Each row was made from one small tree. Brackets hold a mark, then the marks that hang from it, in alphabetical order. Every link used is in the known rows. Write each row's tree.
Known rows
{ribi {tuti zilizi {zukev {kolake vudib} sopira}} vokug}: [ 0.71 -0.74  0.12  0.52 -1.74 -0.83  0.55  0.16  1.67 -0.40  0.10  1.03
 -1.41  0.16 -0.65 -0.10  1.62  3.73  0.35  2.13 -0.27  0.36  0.92 -0.09
 -0.18 -0.13 -0.24 -0.54]
{vokug masif ribi}: [ 0.46 -0.18  1.42  0.36 -1.37 -0.50  0.51  1.59 -0.53 -0.52  0.63 -0.39
  0.13  0.53  0.80 -0.21  0.07  4.30 -0.26  1.28  0.38  0.47 -0.26 -0.43
  0.06  0.71  0.97 -0.08]
{vokug masif {ribi {tuti zilizi zukev}} vudib}: [ 1.00 -0.18  2.27  1.15 -2.04 -0.61  0.97  1.60 -0.09 -1.61 -0.28  0.38
 -0.55  1.30  1.29 -0.57  0.60  2.76 -1.28  2.69  0.39  1.48 -1.42 -0.58
 -0.02  0.99 -0.04  0.39]
{vudib {vokug masif}}: [ 0.09 -0.43 -0.26  0.83 -1.64 -0.41  0.00 -0.42 -0.11 -0.56  0.77 -0.47
 -2.27 -0.14 -1.12 -0.03  0.20  1.57 -2.78  1.54  0.52 -0.17  0.21 -0.44
 -0.60  0.36  0.52 -0.04]
{bigig masif {zukev kolake {tuti zilizi}}}: [ 0.55 -0.37  2.41  0.35 -0.20 -0.42  0.62 -0.02  0.19  0.59  1.24  0.60
  0.95  0.53  0.04  0.57  0.45  1.33 -0.09  2.85  0.20 -0.06  0.72  0.94
 -0.44  0.07 -1.12  0.78]
{zilizi tele {tuti {zukev kolake {vokug masif}}}}: [ 0.26  0.05 -0.34  0.74 -1.04 -0.28  0.28  0.46  1.23  0.00 -0.21  0.46
 -1.66  0.01 -0.66 -0.56  1.10  4.20 -1.20  0.28  0.75 -1.57  0.37 -0.91
 -0.30  0.91 -0.37 -0.60]
{zilizi tele {tuti zukev}}: [ 0.35 -0.18 -1.11  0.28  0.56 -0.07  0.01  0.25  0.65  0.06 -0.77  0.12
 -1.28  0.12 -0.04 -0.57  0.76  1.34 -1.87 -0.71  0.53 -1.39 -0.37 -0.35
  0.48  0.53 -0.39 -0.97]
{kolake {vudib {vokug {ribi tuti}}}}: [ 0.00 -0.35  0.06  1.22 -1.06 -0.59 -0.04 -0.45  0.21 -0.68  0.12  0.30
 -2.20 -0.05  0.03 -0.15  0.96  0.22 -4.67  0.50  0.29  0.20 -0.02  0.07
 -0.75  0.24  0.98 -0.65]
{bigig masif {zukev kolake sopira tuti {vokug ribi}}}: [ 0.06 -0.28  3.80  0.97 -2.39 -0.62  0.68  1.51  0.84  1.15  2.55  0.04
  0.98 -0.48  0.94  0.41  0.88  3.53  1.06  3.20 -0.07 -2.00  1.00  1.25
 -0.91  0.15 -0.03  0.34]
{zilizi {tuti {zukev {kolake vudib}}}}: [ 0.77 -0.41 -0.68  1.34  0.55 -0.18 -0.08 -0.14  0.41 -0.17 -0.08  0.72
 -0.90 -0.22  0.50 -0.44  0.74  2.75 -1.68 -0.13  0.30 -0.36  0.15  0.16
 -0.48  0.22 -0.24 -0.79]
{kolake vudib}: [-0.01  0.46 -0.52  0.33 -0.47  0.09 -0.01 -1.09  0.30 -0.19  0.15  0.20
 -0.23 -0.06 -0.32 -0.01  0.38  0.65 -3.21 -0.21 -0.20  0.61  0.34  0.02
 -0.55  0.20  0.36 -0.32]
{zukev {kolake {vudib {vokug masif {ribi tuti}}}} sopira}: [-0.01 -0.63  0.33  1.11 -0.72 -1.01  0.30  0.51  0.42 -0.65  0.64  0.17
 -1.34 -0.79 -0.77 -0.28  1.63  6.36 -0.23  0.96 -0.17  0.30  2.40  0.36
 -1.79  0.76  0.16 -1.19]
{bigig masif}: [ 0.68  0.60  0.44 -0.25 -0.05  0.20  0.03 -0.71  0.19  0.28  0.76 -0.04
  0.40  0.35  0.01  0.35  0.24  1.36 -1.35  1.45  0.16 -1.02  0.02  0.20
 -0.28  0.78 -0.40  0.14]
{kolake {vudib {vokug ribi}}}: [-0.28 -0.20 -0.58  1.36 -1.41 -0.62 -0.04 -0.75  0.32 -0.55  0.33  0.26
 -1.39 -0.24 -0.22  0.04  0.60 -0.26 -4.75  0.33  0.04  0.57  0.39  0.19
 -0.61  0.33  1.08 -0.85]
{sopira {zukev {kolake vudib} {tuti zilizi} {vokug ribi}}}: [-0.51  0.28  4.79  2.02 -2.82 -0.33  0.77 -0.69  1.27  0.36  0.62  1.13
  0.33  0.12  0.10  0.38  0.79  0.60 -2.24  0.92  0.48  1.24  0.90  0.32
 -1.33 -0.20  0.07 -0.51]
{zilizi tele tuti}: [ 0.30  0.17 -0.27 -0.51  0.93  0.03 -0.01  0.04  0.24 -0.11 -1.21 -0.19
 -1.80  0.35 -0.25 -0.41  0.94  2.09 -1.78 -1.08  0.75 -1.00  0.15 -0.63
 -0.11  0.99 -0.49 -1.08]
{ribi {tuti zukev} {vokug masif vudib}}: [ 1.13  0.02  1.19  0.74 -3.22 -0.30  0.54  0.34  1.35 -0.61  0.60 -0.25
 -2.04  0.41  0.23 -0.68  0.90  2.51 -3.00  3.78  0.64 -0.59 -1.28 -0.89
 -0.18  0.67  0.71  0.75]
{zukev sopira {tuti zilizi} {vokug masif ribi vudib}}: [-0.12  0.05  4.99  0.76 -4.45 -0.28  1.01  1.32  0.65 -1.21  1.64 -0.23
 -0.52  0.71  0.76  0.39  0.81  5.23  0.97  2.61 -0.03  0.45  0.17 -0.21
 -1.20  0.73 -0.16  0.20]
{bigig {zukev kolake {vokug masif ribi}}}: [-0.06 -0.27  1.78  1.28 -2.84 -0.90  0.79  1.99  0.34  0.76  0.94  0.36
  0.33 -0.32  0.36 -0.21  0.25  1.87  0.31  2.26  0.15 -0.12  0.41 -0.01
 -0.15 -0.01  0.73  0.52]
{sopira {zukev kolake {vokug vudib}}}: [-0.55  1.11  3.02  2.01 -2.72 -0.07  0.57 -0.89  1.47  0.81 -0.13  0.64
  0.55 -0.66 -0.33 -0.13  0.45 -1.85 -2.16  1.15  0.35  0.47  0.81  0.07
 -1.31  0.41 -0.30 -0.29]
{zilizi {tuti {zukev {kolake vudib} sopira vokug}}}: [ 0.49 -0.23  0.00  1.48 -1.10 -0.16  0.04  0.29  0.94  0.09  0.62  0.60
 -1.15 -0.68  0.30 -0.34  1.09  4.20 -0.50  0.14 -0.05 -1.23  0.61  0.17
 -0.91  0.17 -0.23 -1.03]
{kolake {vudib vokug}}: [-0.26  0.04 -1.12  1.08 -1.18 -0.26 -0.19 -1.58  0.42 -0.40  0.32  0.17
 -1.76 -0.37 -0.94  0.07  0.55 -0.59 -5.08  0.26  0.00  0.35  0.58  0.09
 -0.84  0.19  0.62 -0.58]
{zilizi tele {tuti {zukev sopira}}}: [ 0.27 -0.32 -1.01  0.15  0.47 -0.11  0.06  0.65  0.73  0.12 -0.48 -0.21
 -1.06 -0.29 -0.08 -0.60  1.01  2.95 -0.62 -0.81  0.12 -1.62  0.27 -0.01
  0.26  0.51 -0.55 -1.46]
{zukev vokug}: [-0.32  0.45  1.00  0.41 -2.43  0.10  0.09  0.06  0.75  0.24  0.57  0.27
 -0.74 -0.10 -0.06  0.17  0.15 -0.20 -0.24  0.55  0.08 -0.94 -0.29 -0.50
 -0.30 -0.10  0.30  0.37]

Which tree is each row?
[-0.31  0.61  3.44  1.68 -2.91 -0.05  0.48  0.18  0.82  1.12  0.36  0.20
  0.40 -0.35  0.65 -0.05  0.10 -1.75 -2.27  0.66  0.40 -0.19 -0.39  0.10
 -0.23 -0.29  0.76 -0.66]
{sopira {zukev {vokug ribi}}}
[-0.28 -0.14  2.20 -0.03 -2.40 -0.54  0.61  1.85  0.80 -0.22  0.01  0.28
 -1.02  0.17  0.19  0.01  1.33  3.15  2.29  0.47 -0.25 -0.84  0.46 -0.30
 -0.19  0.26 -0.12 -0.77]
{zukev sopira {vokug {ribi {tuti {zilizi tele}}}}}
[-0.24 -0.17  3.79  1.19 -0.35 -0.13  0.55 -0.88  0.58  0.43  0.10  0.72
  0.74  0.08 -0.37  0.27  0.36  0.15 -0.29  0.58  0.51  1.37  1.08  0.58
 -0.97 -0.42 -0.91 -0.38]
{sopira {zukev kolake {tuti zilizi}}}
[ 0.41 -0.19  3.11  0.21 -3.24 -0.44  0.75  2.13  0.20 -0.52  0.96 -0.15
 -1.30  0.33  0.40 -0.05  1.07  6.29  2.11  1.73 -0.04 -0.50  0.13 -0.60
 -0.57  0.29  0.19 -0.31]
{zukev sopira {vokug masif {ribi {tuti zilizi}}}}
[ 0.42  0.15 -0.12  0.49 -1.49  0.03  0.20  0.44  0.96  0.03 -0.06  0.01
 -1.95  0.19 -0.33 -0.56  0.84  3.13 -2.40  0.26  0.73 -1.88 -0.56 -0.99
  0.11  0.68 -0.08 -0.57]
{zilizi tele {tuti {zukev {vokug masif}}}}
[-0.55 -0.94  1.33  0.88 -0.57 -0.73  0.30 -0.89  0.73 -0.95  0.99  0.68
 -0.94 -0.29 -1.31  0.57  1.40  4.56  0.54  0.63 -0.37  1.18  2.81  0.81
 -1.91  0.07 -0.94 -0.79]
{zukev {kolake {vudib vokug}} sopira {tuti zilizi}}
[-0.22 -0.81  1.69  0.63 -0.54 -0.62  0.64  0.46  0.26  0.31  0.95  0.39
  0.65 -0.38 -0.25  0.19  0.77  2.32  0.74  1.14 -0.59  1.06  1.73  1.18
 -0.75 -0.58 -0.69 -0.21]
{bigig {zukev {kolake vudib} sopira {tuti zilizi}}}
[-0.01 -0.25 -0.16  1.08 -2.56 -0.21  0.45  0.05  0.96 -0.29  0.27  1.35
  0.08  0.50 -0.27  0.32 -0.03 -1.14  0.55  0.99 -0.45  0.45 -0.64 -0.24
  0.80 -0.74 -0.53  0.24]
{tuti zilizi {zukev vokug}}
[ 1.23  0.26  2.10 -0.20 -2.93 -0.37  0.80 -0.09  0.84 -1.21 -0.45  0.03
 -2.55  1.35 -0.40 -0.20  1.13  3.16 -2.27  3.41  0.67  1.11 -0.56 -1.33
 -0.45  1.09 -0.13  0.50]
{ribi {tuti zilizi} {vokug masif vudib}}
[ 0.84 -0.63 -0.19  0.80  0.29  0.03 -0.09  0.77  0.03  0.06  0.31 -0.13
 -0.89 -0.39  0.93 -0.46  0.53  3.01  0.10 -0.12  0.00 -1.24 -0.36  0.38
  0.03 -0.11 -0.29 -1.10]
{zilizi {tuti {zukev sopira}}}
[-0.12 -0.76  2.51 -0.36 -0.25 -0.02  0.33  0.31  0.02 -0.56  0.96 -0.16
 -0.03  0.30  0.00  0.52  0.54  3.37  2.79  0.35 -0.39  0.41  0.86  0.64
 -0.54 -0.43 -0.96 -0.28]
{zukev sopira {tuti zilizi}}
[-0.32  0.80  5.18  1.95 -3.31  0.12  0.71 -0.73  1.31  0.39  1.18  0.08
 -0.06 -0.29 -0.16 -0.05  0.51  1.33 -2.51  2.24  0.90  0.14  0.51 -0.11
 -1.89  0.40 -0.09  0.42]
{sopira {zukev kolake tuti {vokug masif vudib}}}
[ 0.88 -0.86  0.53  0.10 -1.96 -0.57  0.48  0.63  1.26 -0.28  0.15  0.49
 -1.58  0.40 -0.18 -0.10  1.15  2.36  0.86  2.17 -0.18 -0.20 -0.24 -0.19
  0.55 -0.44 -0.13 -0.36]
{ribi {tuti zilizi {zukev sopira}} vokug}
[-0.88  0.13  3.50  1.05 -2.60 -0.22  0.43  0.34  1.60 -0.37  1.52  0.20
 -0.13 -0.70 -0.02  0.25  1.12  3.49  2.40  1.64 -0.13 -0.84  1.71  0.45
 -2.15  0.54 -0.65  0.37]
{zukev kolake sopira tuti {vokug vudib}}
[-0.50 -0.62 -1.74  0.40 -0.05 -0.84  0.65  0.44  1.24 -0.31 -0.63  1.27
  1.18 -0.10 -1.59  0.04  0.86  2.35  3.17 -0.03 -0.90  0.95  2.09  0.36
  0.43  0.13 -1.57 -1.08]
{tuti {zilizi tele} {zukev kolake sopira}}
[-0.12  0.05  0.74  2.17 -3.30 -0.71  0.65  1.15  1.34 -0.38  0.93  0.92
  0.68 -0.18  0.45 -0.32  0.33  1.97 -0.02  2.31  0.01 -0.07  0.00 -0.20
 -0.34  0.61  0.41  0.49]
{tuti {zukev kolake {vokug masif ribi vudib}}}
[-0.36 -0.38  1.82 -0.59  0.00 -0.04  0.35 -0.36  0.34 -0.67 -0.03  0.28
 -0.46  0.99 -0.56  0.46  0.45  0.80  0.29  0.09  0.32  0.57  0.25 -0.15
 -0.07 -0.04 -0.87  0.23]
{zukev {tuti {zilizi tele}}}
[-0.58  0.50  4.39  0.90 -2.66  0.28  0.61 -0.96  1.20  0.67  0.36  0.32
 -0.36  0.30 -0.51  0.35  0.40 -1.36 -2.28  0.63  0.63  0.08 -0.04 -0.15
 -0.51 -0.44 -0.41 -0.24]
{sopira {zukev {tuti {zilizi tele}} vokug}}
[-0.32  0.14  5.30  1.51 -3.06  0.00  0.69 -0.02  0.76  0.52  0.73  0.46
  0.14  0.39  0.74  0.40  0.21 -1.11 -1.63  1.04  0.59  0.44 -0.50  0.19
 -0.42 -0.62  0.18 -0.26]
{sopira {zukev {tuti zilizi} {vokug ribi}}}
[ 0.58 -0.54  1.11  0.59 -1.36 -0.12  0.35  0.56  0.55 -0.50 -0.16  1.12
 -1.53  0.74  0.17 -0.12  0.63  0.07  0.64  1.13  0.12 -0.25 -1.32 -0.47
  0.38 -0.80 -0.63  0.54]
{ribi {tuti zilizi {zukev vokug}}}
[ 0.14  0.07 -0.45  0.51 -1.00  0.01  0.06  0.30  1.15  0.20 -0.38  0.29
 -1.76  0.05 -0.11 -0.46  0.85  1.19 -2.06 -0.34  0.57 -1.97 -0.56 -0.68
  0.30  0.46 -0.20 -0.73]
{zilizi tele {tuti {zukev vokug}}}
[ 0.35  0.51  0.08  0.77 -1.95  0.06  0.32  0.21  1.18 -0.30 -0.29  0.00
 -1.89  0.24 -0.18 -0.64  0.89  2.27 -3.25  0.64  0.72 -1.52 -0.70 -1.00
 -0.13  1.14 -0.24 -0.44]
{zilizi tele {tuti {zukev {vokug masif vudib}}}}
[-0.76  0.36  4.14  1.21 -2.15 -0.11  0.69 -0.88  1.53  0.64  0.17  0.88
  0.05  0.06 -0.97  0.34  0.73 -0.12 -0.83  0.68  0.65  0.44  1.15 -0.03
 -1.05 -0.19 -0.77 -0.25]
{sopira {zukev kolake {tuti {zilizi tele}} vokug}}
[ 0.50 -1.33  0.81  1.32 -1.88 -1.00  0.42  1.27 -0.17 -1.06  0.66  0.01
 -2.32  0.22 -0.06 -0.23  0.81  3.33 -0.97  2.03  0.29  0.07 -0.17 -0.12
 -0.11  0.08  0.42 -0.58]
{vudib {vokug masif {ribi {tuti zilizi {zukev sopira}}}}}
[-0.50 -0.86  2.17  0.19  0.52 -0.36  0.15  0.62  0.53 -0.13  1.35 -0.04
  0.43 -0.69 -0.15  0.21  0.91  5.03  3.94  0.40 -0.20 -0.46  2.16  0.95
 -1.48 -0.07 -0.69 -0.22]
{zukev kolake sopira tuti}
[ 1.07  0.40  2.04 -0.02 -2.82 -0.21  0.51  0.13  0.98 -0.71  0.16 -0.57
 -2.58  0.65  0.06 -0.51  1.08  3.25 -2.98  3.40  0.86 -0.23 -0.75 -1.18
 -0.71  1.13  0.61  0.66]
{ribi tuti {vokug masif vudib}}
[-0.72 -0.53  3.66  1.16 -2.10 -0.63  0.36  1.15  1.08 -0.19  1.40  0.81
 -0.10  0.04  0.78  0.38  0.71  2.70  2.12  1.16  0.56 -0.75  0.68  0.11
 -1.16  0.03  0.45  0.68]
{zukev kolake tuti {vokug ribi}}
[-0.45  0.51  3.80  0.01 -4.02  0.07  0.91  0.16  1.22 -1.01  1.20 -0.40
 -1.08  0.60 -0.81  0.34  1.06  4.76  0.17  2.14  0.01 -0.06  0.74 -0.65
 -1.30  0.92 -0.91  0.29]
{zukev sopira {tuti {zilizi tele}} {vokug masif vudib}}
[ 0.44 -1.33  0.57  1.59 -1.49 -1.22  0.44  1.03 -0.01 -1.12  0.26  0.62
 -2.23  0.38 -0.28 -0.22  0.84  2.90 -1.02  2.14  0.62  0.52  0.09 -0.32
 -0.33  0.27  0.33 -0.20]
{vudib {vokug masif {ribi {tuti zilizi {zukev kolake}}}}}
